Each row was made from one small tree. Brackets hold a mark, then the marks that hang from it, in the order of their numbers. Every link used is in the known rows. Write each row's tree.
Known rows
(z376 z174 (z663 (z911 z875))): [ -1   6 -18  12   5  -4  -6 -16  19  14   1   1 -18  33   4   5 -19 -37
  12  -6 -19  13   4   7  -6 -22   3  23  12   5   6  -4   4  36   4]
(z663 (z376 z174) (z911 z849)): [  8  -6 -19   3  -5   5 -11 -28  14  15   0   7 -13  28  10  25 -11 -35
  15   8 -20  -6   1   7   6 -25  -6  26   1  22 -14 -10   9 -27   6]
(z376 z174 (z663 (z911 (z986 z863 z875)))): [ -3  -3 -20  25  15 -22   3 -11  -6  53  -4  -8 -18  10 -11  10  -7  -9
  55  -4 -14   7   5   2  -3 -21  -4 -17 -16  34  20  -8   6 -23 -16]
(z986 (z849 z174) (z875 (z911 z863))): [ -4   2  62   4  13  -9   8  12 -12  14 -14  -4   9 -29  12  -2  13  10
   1 -13   9  -6  -3  -3   1   4  -3  19 -12 -60  11 -14   1 -24   0]
(z911 z174 z849 z863 z875): [  1 -15   1  10  34  11  -5  -6  38 -57   5 -15  -3  -4 -10 -13   1  10
 -48 -13   5   4  -4  24   4  -1  -9  -5   6 -64 -22  -1  -2  48  33]
(z875 z174): [  7   6   5 -12  -2   2  -9   6  -6  13   4   0  -9  -6  29  -3   1 -21
 -31   4  -5  -2   5  -2  -5   3   6   2   7  10   8  -1  -9 -13  -1]
(z849 z174): [  4   4   7 -11  12  -4  -1   2 -13  -2  -3   2  12  -3  30  -3  -1 -36
  -7  -3 -24   1  -2 -22  -6  -7  12  37  -1 -55  -7  -8  -6 -20  -8]
(z875 (z911 z174 z849) z986): [ -2  -3 -14 -16   5  16  11   5  17 -48   4   2  -1  -5  13  27   5   9
 -10  25   9   8   7  25  -1   5  -9  13  13 -19   2  -2  -6   2  12]
(z663 z376 (z911 z174 z863 z875 z986)): [  1  -1  16   9  14   5 -12 -32  34 -46  -7 -14  -2   9 -38   4   0   7
 -35 -53   5  -9  -9  34  14 -19  -8 -12  -4  -6 -28 -13   8  24  31]
(z986 (z849 z174) (z863 z376 z911) z875): [ -4  12  22  19  31 -19   7  20 -50  37 -17   1  17 -37 -13 -42  15  36
  31  10   9   0  -1 -58  -3   1  -4 -20 -28 -47  23  -5   4 -37 -24]
(z911 (z849 z174) z986): [  2 -11 -20  -4  26   0  13  -6   5 -49  -4  -5  13 -10   7   8  -1 -16
   9  -3 -20   0  -3  -1  -1   3   5  30   2 -16 -26  -8  -1 -23  -6]
(z487 z36 (z376 (z663 (z911 z849)))): [ -5 -10 -32   2  -5  -4  -7 -18  29  15   4  18  39  84   5  11  -3 -11
  42  25   4   7  -9   0  -6 -18  19  10   8  -1 -49   3   6  16  14]
(z863 (z376 z174) (z911 z849 z875)): [  6  -3 -26  17  19   0  11  -1   9 -29   9  10 -11 -16 -14 -19 -12  16
   8  10  -7   7   6 -16  -3   9 -13  11  16   8  -1  10   4  28  -7]
(z986 z849 (z863 z376)): [ -3   2  12  15   3  -4 -23  17 -22  47   0  -2  -1 -19   6 -19   9  14
  14   9   3  -5  -2 -34  -6  -5   4 -23 -23  -5   6   2   1 -15 -20]
(z875 z174 z911 z986): [  2  16  10 -30 -21   5  11  12  -3  -2  -2   6  -7 -16  27  22   5  -5
 -11  17   3  -2  14  18  -5  15  -3   6  16  28  25  -2  -9 -12  -1]
(z863 (z376 z174)): [  9  -2   0   7 -13  -3  -4   4  -2  13  13   2 -15 -12  24  -6 -11 -14
  13   6 -25   0   4 -21  -8   0  -1  19   8   9   2   5   0  -8 -21]
(z487 (z36 (z875 z911)) (z376 z174) z663): [  2 -17  -9 -23 -43  -9  19  -7   2  39  28  28  43  73  21  16  -4 -10
  28  -6  -4   6 -10   7   3  12   9  24   9   9 -34  21   4   9   8]
(z36 (z875 z986)): [  3   3   2 -18 -11   1  -8   5 -18  22   1   8  -6   6  -9   4  -7 -30
  -1   1   8  -1  -2 -11   7  -1  11   4  -1  -8  18   9  -7 -11  -7]
(z911 z174 z849 z986): [  2 -17 -24   6  28  12  -1  -8  17 -58   9  -9  -3  -3  -1  11   0   5
 -18  -4   4   4  -2  16   1  -2  -3   6   5  -1 -23  -1  -5  -2   7]
(z875 z174 (z911 (z863 z376) z986)): [  0  -4  28  -2 -25   3  13   8  16 -44   3 -12 -11 -39  -1   6   5  36
 -31 -15  -1 -12   1  25  -2  29  -6 -17  13  57   0   2  -3 -10  -5]
(z986 z849 (z863 z376) (z875 z174 z911)): [ -7  15  29  12 -20 -12   0  29 -27  53  -8  -8  -8 -41   8  -9  19  47
  -6  23  19  -6   2  -6  -2  14 -10 -46 -23  20  35  -3   0 -30  -9]
(z376 z174 z663): [  4  -6 -16  11  -1   1  -4  -3  -8  23  10   2 -25  14  28   5 -18 -41
  32  -3 -21   8   8  -7 -14 -16   7  39  18   4   9   1  -3   8 -16]
(z487 (z36 z875)): [  2  -5   9 -10 -14  -6 -13  -5 -12  36   9  11  28  23   1  -3  -4 -28
 -15  -5   8   3 -15 -16   6  -2  19   6  -5 -12  -7  13  -2  -6  -2]
(z875 (z986 z863)): [  0   6  -5 -13  11  -7 -10   8 -16  44  -1   5  -1  -8   7   2   6 -14
  26  10  -8  -1  10 -15  -5  -8   3 -14 -12 -19  17  -2  -8 -14 -15]
(z986 z849 (z863 (z911 z174))): [ -3  -1  11  14  47  10 -11   7 -30  16   0   4   0 -16  -2 -24  13  19
  -8  -1  25   9   6 -28  -3  -9  -7 -14 -16 -32  17   0  -1  -1  -3]
(z986 (z849 z174) (z863 z376)): [ -3   6  13  10   7  -6  -2  18 -29  20 -13 -11  17 -26  14 -25  10   7
  18   9 -16  -2  -4 -39  -6  -1   5  -2 -25 -47   0  -7   3 -19 -18]
(z911 (z863 (z376 z174)) z875): [  8  -6  20  15  -3  -5   0   1  21 -12   8  -9 -14 -20  -4 -21 -10   3
  -5 -20 -23  -3   2   0  -3   6  -9   5  10 -17  -6   5   4  39  -2]
(z875 z174 (z911 z849 (z863 z376))): [ -1  -9  12  -2 -20   9  12  12  26 -41   2 -11  -9 -23  10   4   4  33
 -42  17   1  -7   0  24  -2  28  -7 -15  12  22  -4   2  -2  -6   9]
(z663 (z911 z863)): [  3  -5  29  -5  16  -3 -22 -10  23  15   2   5  -2  16   4   3  -1 -21
 -27 -11  -5  -4  -3  -2   2 -13   6  -3  -5 -14  -6  -6  -1 -13   5]
(z36 z875): [  2  -4   5  -5 -11  -1 -19   2 -16  32   9   6  -9  10  -3   0  -8 -35
 -29  -8   5   0 -10 -16   7  -5  14   8  -6 -13  10  10  -6 -12  -4]
(z487 (z663 (z911 (z849 z174)))): [  1  -6 -34 -28  30  -8   6 -14  20 -18   1   9  34  61  17   8   2 -24
  -9  15 -21   9  -8  -9   2  -9  13  14  -6 -36 -36 -10   5 -38  10]
(z911 z174 z849 (z863 z376) z875): [  1 -13  -2  17  17   8  -1   1  39 -69   5 -19  -1 -12 -20 -25   0  33
 -46  -5   3   1  -8  14   3   8  -8 -21   6 -53 -26   4   3  47  24]
(z36 (z875 z174 z911)): [ -2   5  12 -16 -37   7   3  10 -12  12   3   0 -14  -4  12  15  -2 -17
 -57   3   9   0  -4  15   8  16   4   4   3  24  27   7  -8 -13   7]
(z487 (z36 z875) (z376 z174 z663)): [  2 -15 -15   8 -38  -4   9 -10  -9  38  12  11  20  59   8  -3 -17 -33
  53  -4  -7   7  -8  -7  -4  -5  16  33  13  -1 -21  18   4  33   0]
(z663 z376 (z911 (z849 z174))): [  2   4 -14  -8   4   1  -4 -24   6 -11 -16   1  16  28   7  16  -2 -34
  -3   7 -22  -6  -9  -5   7 -23   6  31  -9 -29 -26 -19   7 -40  11]

Which tree is each row?
[  4  15 -25 -10  13   4  22   9   5 -52  -7   4  -1 -21 -26 -23   1  37
  -7  26  15   4  12  -3  -1  23 -11 -24  19  24  11   7  -1  23   3]
(z863 z376 (z911 z849 (z875 z174 z986)))
[ -7  -2 -23  -2  -7   9  14  17   8 -34   1  -9   1 -18  -2  11  11  41
   3  39   0   5   5  12  -2  11 -13 -25  -5 -14   6   1  -1  -1   4]
(z875 (z911 z174 z849) (z986 (z863 z376)))
[  0 -10 -28  10  32   9   1 -10  28 -68   7 -10  -2  -7 -16   2   0  11
 -28 -15   5   6  -3  25   5  -2  -7  -1   6 -14 -25  -1  -3  34  20]
(z911 z174 z849 z875 z986)
[ -7  -9  20   6  -7  18   1   3 -11 -30   2  -5  -8 -14 -15  18   3  12
 -32 -23  33   3  -9  18  12   7  -3   9  -5  17  10   6  -1   1   6]
(z36 (z875 (z911 z174 (z986 z849))))
[ -4  -6  11  21 -13   0   9  12 -14  14   3  -4 -14 -41   7  11   4  30
  40  -3  -8  -4   7   1  -5  11 -14  -1 -11  57  14   1   8 -13 -27]
(z875 (z911 (z986 z849 (z863 (z376 z174)))))
[ -3  -4 -16 -11 -35  -4   5  -3 -11  30   3  15  33  62 -13   0  -8 -19
  59   4  14   4  -8  -9  -2  -4  23  10  11  -8 -19  16  -2  29   2]
(z487 (z36 (z875 z986)) (z376 z663))
[ -3   1  -8  22  17   1  -2 -17  13  -7  -6  -4 -19  17 -14   9 -14 -14
  38 -23   0   9   5  15  -2 -18  -3  21   6  47   1  -7  11  34  -2]
(z376 z174 (z663 (z911 z875 (z986 z849))))
[ -4  10 -31  -3  12  -9  21  12   1 -30 -17 -13  22 -20 -14 -19   5  16
  24  24 -26   3   1 -11  -2   9  -4 -12 -12 -61  -6  -5   3  16   0]
(z911 (z849 z174) (z875 (z986 (z863 z376))))
[ -4   1 -16   6  12   7 -16 -11  12 -12   2  -4  -8  40  10   5  -8 -24
 -19   4   1  14  -3   1  -6 -27  11   7   6 -17  -2  -6  -3   6  10]
(z376 (z663 (z911 z174)))
[ -9 -11 -23  11  -7  -3   3   9   7 -13   6  -2  -2 -25 -10  18   7  37
   9  14  -7  -6  -3   8  -2  14  -4 -22 -10  40  -8   2   1 -22 -14]
(z875 (z911 z849 (z986 (z863 z376))))
[ -5 -16  30  -1 -15   2   0  -2   6 -10   6  -1 -11 -15 -25  20  -4   0
 -30 -36  11  -8 -11  23  11  15   3   3   0  25   6   7  -4  -8  -1]
(z36 (z875 (z911 z863 z986)))
[  3  25  12  -6  10   5  12  16 -17 -23 -13   6  -2 -31 -20 -34   6  39
   3   8  30   0  13 -17  -3  17  -9 -22  12  27  25   5   1  26  -6]
(z863 z376 (z911 (z875 z174 (z986 z849))))
[  4  11 -22 -19  10   5  11   3  15 -31  -8  -5  -4  -8   1   0   2  -1
 -14  19   4   2  11  22   1  11  -6  -9  13   2   4  -2  -5  26  17]
(z911 z849 (z875 z174 z986))
[ -4  -4   9  -5 -20  13  -3   5  -4 -11  11  -1  -8   3   3  14  -3 -11
 -57  -5  13   7 -10  11   9   2   3  11  -1 -24  15   8  -8   1  13]
(z36 (z875 (z911 z174)))
[  8  18  -3 -10 -10  -3  -2 -24  10  18  -9   8 -10  17  -8  17 -11 -31
  30 -10 -18  -5   9  12   7 -24 -10  19   5  12   4 -11   8  12   7]
(z663 (z376 z174) (z911 (z875 z986)))
[  2   7  -3   4  38   7  -5  -4  -2 -28   8   8  -1  -5 -12 -23  -1   4
 -40 -16  15  11   3 -11  -1  -7  -4   4   9 -44   4   3  -6  36  11]
(z863 (z911 z174 z875))
[  3  -3   9  22  -1  -2  -8  13 -21  44   3  -5 -12 -25  18 -16   1   7
  35  10 -14  -1   6 -27  -7  -3  -6  -4 -16   4  13   2   6  -8 -23]
(z986 z849 (z863 (z376 z174)))
[  1   1  23  14  43 -11  -9   2 -32  27   0  18  -6 -27 -23 -13   8  23
  27 -19  38  -3   4 -28   1  -6  -4  -9  -8  25  17  -1  -2 -31 -22]
(z863 (z911 (z986 z849 z875)))
[  0  -7  24  -1   1  -4  10   9  16  -2  -2  -8 -12 -23   9  10  10  24
 -34  12  14  -6   3  31   3  18 -12 -18   4   0  13  -4  -5 -20  17]
(z986 (z875 z174 (z911 z849 z863)))
[ -4   6  12 -10   6   0  10  14 -41  27 -23 -10  15 -12  -7 -11   7 -18
  25   4   1   2  -3 -24   8   1   5   4 -29 -52  24  -3   3 -15  -7]
(z36 (z875 (z986 (z849 z174) z863)))
[  1  14  11 -10  30   6   7  14 -37  26 -14   6  -2 -29   0 -19  15  19
  22  15  24   2  20 -20  -4   9  -9 -26  -7  19  38  -1  -2 -11 -12]
(z875 z174 (z986 z849 (z863 z911)))
[  2  30  17 -15  -8   6  -8 -13   0  10 -25   0  -2   9 -11   5   6  -6
   0  -5  17 -10   7  16  10 -14  -7 -12  -3  29   9 -15   8   8  19]
(z663 z376 (z911 (z875 z174 (z986 z849))))
[  2 -14 -14 -25 -21 -14  -5  -8  -4  45  24  27  55  87   3  -9   2 -13
  14 -10  10   2 -19 -16   5   2  24  -3  -2 -16 -48  21  -1   3   9]
(z487 (z36 z875) z376 z663)
[ -4   5 -19 -20  -8   5  18  14   0   0  -7  -3  -4 -19  17  22  13  14
   0  38  -1   1  14  25  -2  17 -10 -20  -1  19  23  -3  -5 -14   6]
(z875 z174 (z911 z849) (z986 z863))
[  3  22   2  -9 -14  -1 -16 -20   9  14 -11  -1  -5  17  -3   3  -1 -20
 -40 -13  -3  -8  -3  15   9 -16   0  -9  -1  18  -2 -11   3   4  24]
(z663 z376 (z911 (z875 z174)))
[  2  17  -3  -6  -9  -2  -9 -27  13 -12 -11  -4  -5   8 -18  11  -1  -9
 -26 -30  -2 -12  -2  27  11 -11  -3 -12   0  53 -11 -12   5   0  17]
(z663 z376 (z911 (z875 z174) z986))
[ -3  -6 -13   2 -17  -7 -10  -6   1  34  12  19  33  58  19  -3  -4 -17
  49   1   0   2  -6 -13 -14 -14  23  19  14 -15 -39   8  -2  25  -1]
(z487 z36 (z376 z663))
[  2  14  -7 -13 -16  -5   7  19 -16  15  -6 -11  -3 -26   9 -14   8  16
   9  27 -10  -4  11 -11  -6  14  -2 -40  -7  17  21   2  -4 -15 -13]
(z875 z174 (z986 (z863 z376)))
[  4 -15   4  22 -12   0   1   2   7  -3   9 -11 -24  -2   7 -15 -18  -8
  27  -9 -23   0   3  -8 -14  -2   3  15  19   6  -1   6   1  17 -16]
(z911 (z863 (z376 z174 z663)))
[  8   5   3   0 -13   0 -16 -26   0  38   1  10 -14  23  16  20 -11 -43
  14 -10 -23  -7   2  -2   3 -28  -2  27  -1  22  -2 -10   6 -26  -2]
(z663 (z376 z174) z911)
[  1   8  36   3   8   0  -7  12  10 -13  -8  -5  -1 -23 -26 -25   5  28
  13 -13  16  -8   2  -5   0   6  -3 -18   2 -21   0   1   2  37  -2]
(z911 (z863 z376) (z875 (z986 z849)))
[ -5  -6   6  -6 -22   2  -3   0  -8   2   9   8 -10  -7 -13  26  -5 -11
 -23 -21   9  -3  -9  12   9   8   8  12   0  35  10   8  -6 -17  -7]
(z36 (z875 (z911 z986)))
[ -7  -6 -24   5 -18   1  16  12   7 -27   0 -13  -6 -34  -1  14  10  43
 -13  21  -5  -5   2  22  -2  26 -10 -34  -4  62   2   2   1 -21  -5]
(z875 z174 (z911 z849 (z986 (z863 z376))))
[ -9 -13   9  16 -21   0   2   2  14 -32   7  -6 -15 -12 -17  11  -8  25
  11 -23   1  -7  -4  15 -10   9   7   1  18  38  -8   3  -3   4 -16]
(z875 (z911 (z863 (z376 z663)) z986))
